Each row comes from the steps of one path. Every step used is in the known rows, and no mark comes twice. Write the path behind each row, first mark first.
In the rows, zero is written as 128.
Known rows
fizafot, kaza, fara, nukug, duba: [108  93 115 137 123 125 140 155  84 155  92 127 162 154 188 144 134  96
 176 183 174 123 169 143 169 119 113 121 146 182 142 195  77  86 154 137
  89  91 161 156 152  53  96]
dotez, fomol, mivo, duba, nukug, fara, fizafot: [105 116 170 155 159 101 156 158 130 184 128 133 178 173 137  98 150 136
  95 171  91 127 130  99 137 113 149 125 134 163  79 124 125  60 117 137
  97  63 149 171 144  91 137]
mivo, fomol, dotez, duba, nukug, fara: [132  89 186 158 149 119 173 159 116 166 133 124 150 182 161  59 141  81
  83 141  90 106 112 117 140 124 143 141 117 144  73 157 143  90 130 133
  96  83 136 179 144  79 148]
kaza, fara, dutil, fizafot: [ 90  99 118 156 168 123 153 130  78 157 108 136 153 178 176 122 149 141
 157 197 133 127 158 152 150 131  84 114 141 188 127 150  44  95 134 127
 119 104 149 162 141  96 102]
fomol, mivo, duba: [127 108 166 149  97 103 153 135 147 154 131 117 174 138 164 120 112 131
 107 170 130 115 135 124 122 125 139 122 142 200  90 134 144  97 154 145
  98 100 131 178 128  86 124]
duba, dotez, fomol, mivo: [136 104 160 146  98  99 150 112 141 152 169 121 166 123 146 133 120 110
 114 162  97 114 147 126 106  77 128 147 131 165  36 130 143  78 162 145
  96  93 137 177 139  68 153]
dotez, duba, nukug: [125 109 139 180 111 101 157 149 131 151 155 125 160 137 158  77 120  98
 114 143 115 116 102 135 135 118 131 126 129 150  95 165 149  80 147 125
 101  62 138 168 115  93 149]
fomol, dotez, duba, nukug, fara, dutil, fizafot: [108  92 156 163 185 124 158 139 101 168  98 144 159 206 141  84 146 104
 114 169  79 119 114 128 139 144 102 125 127 162  95 143  89  87 139 119
 102  49 144 179 149  83 125]
fara, nukug, duba, dotez, fomol: [127  91 136 136 103 113 138 145 105 144 145 113 149 122 159 138 110  74
 164 165 141 109 161 125 135  90 126 135 157 147  55 167 129  78 172 116
  79  63 137 148 147  49 137]
mivo, fomol: [123  99 158 156 111 114 175 152 103 136 150 113 138 136 179  92 125 120
 114 160 144 113 153 139 154 119 138 125 126 168  89 155 119 109 122 139
  98 126 139 152 121  93 136]
dutil, fara, kaza, fizafot: [ 99 117 111 144 168 119 160 142  92 145  94 140 165 184 161 126 136 154
 152 170 153 151 140 153 172 132 125 126 125 183 122 152  70  89 117 152
 125  94 174 160 148  73 100]
kaza, fizafot, dutil, fara: [ 83 105 109 162 163 122 154 133  77 151 107 136 164 181 168 134 130 139
 155 189 152 138 154 153 151 142 104 128 131 182 122 155  53  91 136 125
 129 113 170 152 138  76 103]
dotez, duba, nukug, fara: [129 117 144 173 129 102 163 168 130 147 135 133 165 168 151  62 125  91
 105 137 109 113 106 114 156 136 146 125 120 128 109 158 152  81 138 136
 102  59 142 167 128  88 144]
fomol, dotez, duba, nukug, fara, kaza, fizafot: [112 109 143 143 193 107 157 169 111 177  91 151 169 209 153  85 165 110
 115 150 111 136 110 133 158 129 140 120 117 158 100 162 104  59 128 141
 117  65 153 196 167  69 116]
duba, nukug: [114 105 128 165 100 105 168 144 117 155 142 135 161 129 157  86 123 111
 123 166 133 126 119 137 159 120 130 114 133 150 118 157 138  86 132 130
 100  85 145 151 105  96 153]
fizafot, kaza: [111 117 136 159 113 110 166 142 121 131 123 134 154 135 154 114 135 121
 144 161 150 142 154 146 166 130 123 119 130 173 121 171 102  95 132 145
  97 114 155 166 126  76 128]
nukug, fara: [129 118 136 153 117  99 175 164 120 129 123 142 155 153 158  92 120 114
 130 154 140 122 151 123 180 147 145 121 123 144 124 145 122 100 127 154
 103 110 144 153 126  89 128]
dotez, fomol, mivo, duba: [121 103 178 153 101  87 156 122 145 167 147 112 162 127 160 119 123 132
 117 174 113 115 140 123 106 100 147 133 138 183  70 126 139  79 153 136
  99  95 135 187 135  81 137]
kaza, fizafot, dutil: [ 86 113 106 160 153 106 155 149  86 153 124 135 156 159 179 128 145 132
 152 182 166 138 158 159 154 135 112 113 128 174 116 163  63  77 134 123
 119 129 149 164 132  86 104]
fomol, dotez, duba, nukug, fara: [132  95 161 158 135 110 165 155 130 163 122 139 164 169 148  70 132  83
 101 142  90 119 106 120 144 135 139 136 123 144  93 154 145  79 146 134
 101  67 135 181 138  79 142]
duba, dotez: [125 110 137 145 107 120 151 140 123 132 150 124 156 133 146 111 114 102
 135 155 136 126 142 134 142 116 116 130 145 157  73 156 137  89 150 140
  97 103 134 160 126  86 146]
nukug, fara, dutil, fizafot, kaza: [ 88 117 132 160 182 127 172 148  91 128  83 146 159 198 142 117 153 135
 150 181 130 140 167 136 185 158 100 112 120 168 137 155  47 103 116 141
  99  99 172 164 151  76 107]
kaza, fizafot, dutil, fara, nukug: [ 84  79  98 171 158 127 139 136  71 149 103 134 157 194 183 135 126 140
 180 187 166 128 163 154 153 141 123 124 137 180 131 150  37  86 145 119
 110 100 171 128 139  55  84]
fizafot, kaza, fara, nukug, duba, dotez: [106  96 118 123 132 144 124 155  90 156 104 119 164 161 164 152 138  80
 175 177 165 126 166 133 153 108  95 130 156 174 106 199  91  79 162 131
  82  83 151 158 162  45 111]
dutil, fizafot, kaza, fara, nukug, duba, dotez: [ 88  84 118 131 158 157 124 151  91 152  87 124 173 182 167 153 131  93
 176 179 155 134 163 129 153 114  72 136 163 178  97 193  66  85 168 132
  92  65 158 160 181  38 102]
dotez, duba: [135 115 146 169 110  99 156 146 136 132 146 121 153 138 167  94 106 104
 128 138 126 119 124 138 132 129 128 130 130 166  91 157 132  95 153 132
 105  88 134 173 129  85 126]
mivo, fomol, dotez, duba, nukug: [130  80 183 160 130 122 164 141 114 169 146 117 147 154 168  67 136  90
  89 147  92 110 108 135 118 109 129 137 126 163  58 164 141  92 143 119
  94  85 131 183 128  84 152]
fizafot, dutil, fara: [103 103 126 164 137 123 158 118  89 141 113 132 166 158 156 122 109 123
 147 183 140 131 145 143 146 142 113 134 121 173 116 157  80 104 133 128
 105  99 166 143 123  84 126]
dutil, fizafot, kaza, fara, nukug: [ 84  76 109 167 150 135 145 140  97 154  95 142 159 181 184 125 142 131
 182 176 157 133 161 147 168 130 104 128 142 181 142 166  41  81 140 142
  97  93 172 151 160  53  95]

Which path is each row?
[132 104 161 164  90  79 165 113 140 152 160 130 162 115 167 124 120 131
 119 168 110 112 146 131 122  89 142 136 123 173  74 127 124  86 151 145
  98 102 142 172 131  77 137]	dotez, fomol, mivo
[131 107 171 137 104 124 137 133 150 154 139 105 177 144 140 128 112 117
 104 164 121 119 134 115 108 112 122 133 152 192  55 136 162  89 161 144
  92  91 127 180 137  76 137]	fomol, mivo, duba, dotez
[120 121 146 170 153 105 158 159 104 152 129 131 152 181 142  81 145  96
 115 157 107 106 119 129 151 136 132 109 117 142 117 157 118  77 129 120
  98  60 146 164 121  95 133]	dotez, duba, nukug, fara, dutil
[134  80 155 134 104 126 132 105 112 150 127 112 181 146 150 164  93  94
 142 176 105 103 151 114 109  81 119 166 147 171  46 144 125  96 185 133
  79  48 155 150 156  34 127]	dutil, fara, nukug, duba, dotez, fomol, mivo
[118 112 163 153 113 111 163 154 141 168 118 131 186 167 146  89 130 117
  88 169 114 109 116  97 144 134 156 117 129 163 110 137 161  82 135 148
  95  73 141 169 128  87 140]	fomol, mivo, duba, nukug, fara
[ 97 114 124 153 165 122 152 120  85 140  91 133 173 172 150 130 121 132
 148 181 148 142 146 142 162 139 121 128 105 180 117 162  70  99 114 135
 100  82 181 149 139  85 115]	fizafot, dutil, fara, kaza
[144  93 166 154 115 100 157 132 135 149 128 126 153 141 163  98 113  98
 124 145 106 126 124 146 121 128 121 139 134 183  76 153 128  95 160 133
 103  94 127 187 135  75 124]	fomol, dotez, duba
[126  86 127 130 114 148 133 140  96 135 110 115 169 155 149 143  86  83
 162 167 145 118 148 122 146 117 109 146 157 167  83 168 124 108 171 126
  86  52 150 128 142  49 120]	dutil, fara, nukug, duba, dotez
[ 98 103 128 161 150 117 163 129  93 135 116 133 151 160 159 117 128 140
 149 186 134 129 153 147 154 138  96 111 137 181 115 144  64 110 133 125
 100  92 148 156 125  94 113]	fara, dutil, fizafot
[124  85 125 141 108 126 148 140  91 133 100 122 165 151 171 133  83 100
 164 175 154 116 148 131 162 130 127 135 146 171 119 164 108 117 162 128
  87  58 152 124 134  57 106]	dutil, fara, nukug, duba
[139 108 164 127  99 102 146 120 130 158 152 113 179 112 146 154 109  88
 113 173 104 112 149 118 107  76 108 147 140 170  28 154 148  89 178 136
  88  72 129 181 149  63 148]	nukug, duba, dotez, fomol, mivo
[144  86 189 153 128 114 164 140 120 149 143 108 140 151 175  87 125  99
 104 143 106 113 132 142 120 118 127 147 126 182  53 158 123 104 145 130
  95 112 125 182 142  76 132]	mivo, fomol, dotez, duba
[116 103 159 158  97 111 152 137 144 173 139 118 182 137 155 102 120 124
  97 178 120 116 107 117 125 117 141 117 139 184  98 143 160  82 146 134
  97  73 133 171 119  90 146]	fomol, mivo, duba, nukug
[ 86  88  99 150 159 131 135 142  57 153  87 126 166 180 183 155 116 113
 181 197 176 123 164 146 158 138 106 128 143 183 123 173  46  99 160 108
 107  81 166 135 152  48  78]	kaza, fizafot, dutil, fara, nukug, duba
[ 75 111 129 167 182 131 171 147  86 147  92 151 168 200 134  98 166 123
 138 189 119 138 144 130 183 149 104 108 119 148 141 164  63  88 107 128
  99  70 178 161 139  79 129]	duba, nukug, fara, dutil, fizafot, kaza
[104  84 135 142 138 134 126 119  74 151 118 113 163 153 150 156 106  79
 175 184 135 112 162 125 122 100 105 152 145 148  63 169  89  82 169 102
  85  54 162 139 157  43 130]	fizafot, dutil, fara, nukug, duba, dotez, fomol
[105 104 149 159 197 125 147 164  98 171 102 147 176 196 137  88 147  98
 109 161  93 135 116 129 141 147 112 128 118 160  88 156  80  68 125 112
  94  68 150 175 150  88 121]	fomol, dotez, duba, nukug, fara, fizafot, dutil
[130 110 161 149 165 108 159 156 126 165 100 142 170 187 138  75 143  95
 103 141  97 127 100 124 156 131 144 124 107 150  98 161 134  75 126 142
  96  51 152 187 152  78 137]	fomol, dotez, duba, nukug, fara, kaza
[ 91 105 132 169 138 122 168 134 119 128 109 141 165 156 156 114 125 129
 149 170 138 149 147 143 167 141  99 125 131 177 115 164  75 104 134 143
 104  98 167 170 145  70 124]	dutil, fizafot, kaza
[ 78 122 134 155 189 128 152 181  91 171  95 139 175 193 135  89 152 122
 118 181 133 138 132 111 165 158 127 104 132 156 120 154  90  68 104 113
  98  73 156 156 135 106 122]	mivo, duba, nukug, fara, fizafot, dutil
[ 92  89 102 131 164 151 121 145  62 151  94 119 170 187 162 165 116  95
 176 189 167 125 164 138 142 124  90 135 155 174  87 175  61  87 169 106
 101  67 159 139 165  40  93]	kaza, fizafot, dutil, fara, nukug, duba, dotez
[108 115 149 152 126 112 167 173 124 165 116 130 163 170 143  67 134 108
 111 167 134 120 117 109 166 144 153 111 138 138 125 151 152  77 123 135
 103  76 144 158 123  96 143]	mivo, duba, nukug, fara
[ 67 126 118 147 207 118 150 182  87 182  78 135 173 213 150 101 175 131
 130 188 161 140 129 124 174 151 145  92 122 152 131 167  82  48  98 124
 116  80 171 179 155  88 111]	mivo, duba, nukug, fara, kaza, fizafot, dutil
[132  88 159 162 118 105 157 134 132 170 136 131 160 146 155  81 127  88
 112 151  95 123  97 140 120 118 122 134 131 166  79 159 144  81 155 124
  99  69 132 183 126  82 148]	fomol, dotez, duba, nukug
[140  89 153 136  92 109 131 125 121 152 145 110 171 122 161 159 104  87
 140 170 121  99 154 117 112  73 128 145 147 166  43 150 136  83 184 125
  70  58 133 157 151  43 130]	fara, nukug, duba, dotez, fomol, mivo
[ 95 115 129 153 162 136 159 140  99 134  96 144 171 171 137 127 128 147
 150 168 133 167 152 143 168 142 101 137 133 192 116 159  59 103 117 147
 102  97 182 149 139  75 109]	dutil, fara, fizafot, kaza
[ 75 126 100 153 197 110 156 171  77 170  94 151 175 204 153 105 172 129
 131 182 155 136 138 138 188 138 136  94 106 141 138 169  68  57  97 130
 113  83 175 163 148  87 115]	duba, nukug, fara, kaza, fizafot, dutil
[117 108 166 140 116 109 148 139 131 160 151 104 145 135 138 111 128 105
 140 159 121 123 141 120 113 100 129 135 161 150  48 149 149  66 148 126
 104  89 133 180 136  77 156]	mivo, duba, dotez, fomol
[ 83 127 147 151 178 133 159 186 111 164  89 141 172 195 122  89 162 127
 122 163 133 156 131 112 179 155 129 109 139 156 127 166 102  69 100 135
  97  76 169 167 144  88 124]	mivo, duba, nukug, fara, fizafot, kaza
[ 85 122 118 163 178 122 161 171  81 160 111 152 178 181 142  93 148 119
 125 179 131 139 138 123 178 149 123 109 117 142 122 156  77  74 101 120
  96  80 162 145 131 103 125]	duba, nukug, fara, fizafot, dutil
[123  84 139 136 118 129 135 127  94 143 127 114 157 147 151 142  95  82
 168 167 128 112 155 121 131  94 114 155 156 148  60 158 119  91 171 121
  89  47 154 138 153  42 133]	dutil, fara, nukug, duba, dotez, fomol
[107 110 128 151 149 128 161 139 102 135 112 139 165 164 150 117 110 146
 143 164 127 150 143 139 161 141 109 136 137 185 105 140  81 108 122 141
 106  92 160 138 129  92 110]	dutil, fara, fizafot
[101  81 113 170 129 129 143 121  82 136 110 130 163 166 166 126 105 122
 170 180 154 117 154 142 154 138 131 129 128 172 127 150  67 100 143 118
  89  85 171 123 129  66 106]	fizafot, dutil, fara, nukug
[ 81  96 119 161 154 127 159 135 104 152  98 142 167 175 174 122 148 134
 157 178 141 147 154 146 162 132  87 130 135 183 131 172  52  87 130 150
 116 109 165 174 155  74 113]	dutil, fizafot, kaza, fara
[115 126 134 170 166 116 158 184 121 151 126 142 172 182 143  72 133 108
 106 139 107 131 110 116 158 143 134 123 125 144 101 154 118  76 121 130
  95  56 147 160 134  97 125]	dotez, duba, nukug, fara, fizafot
[115 106 173 158 120  93 165 143 140 185 135 127 175 157 143  90 139 117
  96 171  95 107 122  96 128 108 165 129 126 145  84 126 157  63 134 141
 102  69 147 179 134  79 154]	dotez, fomol, mivo, duba, nukug, fara
[105 113 114 146 154 116 151 160  96 161 120 140 160 160 173 116 143 142
 143 174 143 142 152 146 160 129 106 119 145 187 116 156  68  80 123 144
 111 114 145 155 136  99 100]	kaza, fara, fizafot
[ 89 107 125 165 168 122 171 149  87 151 109 147 163 190 145  88 147 123
 125 186 116 122 134 125 176 148 111 105 126 144 131 144  80  95 118 128
 104  64 159 149 127  99 130]	duba, nukug, fara, dutil, fizafot
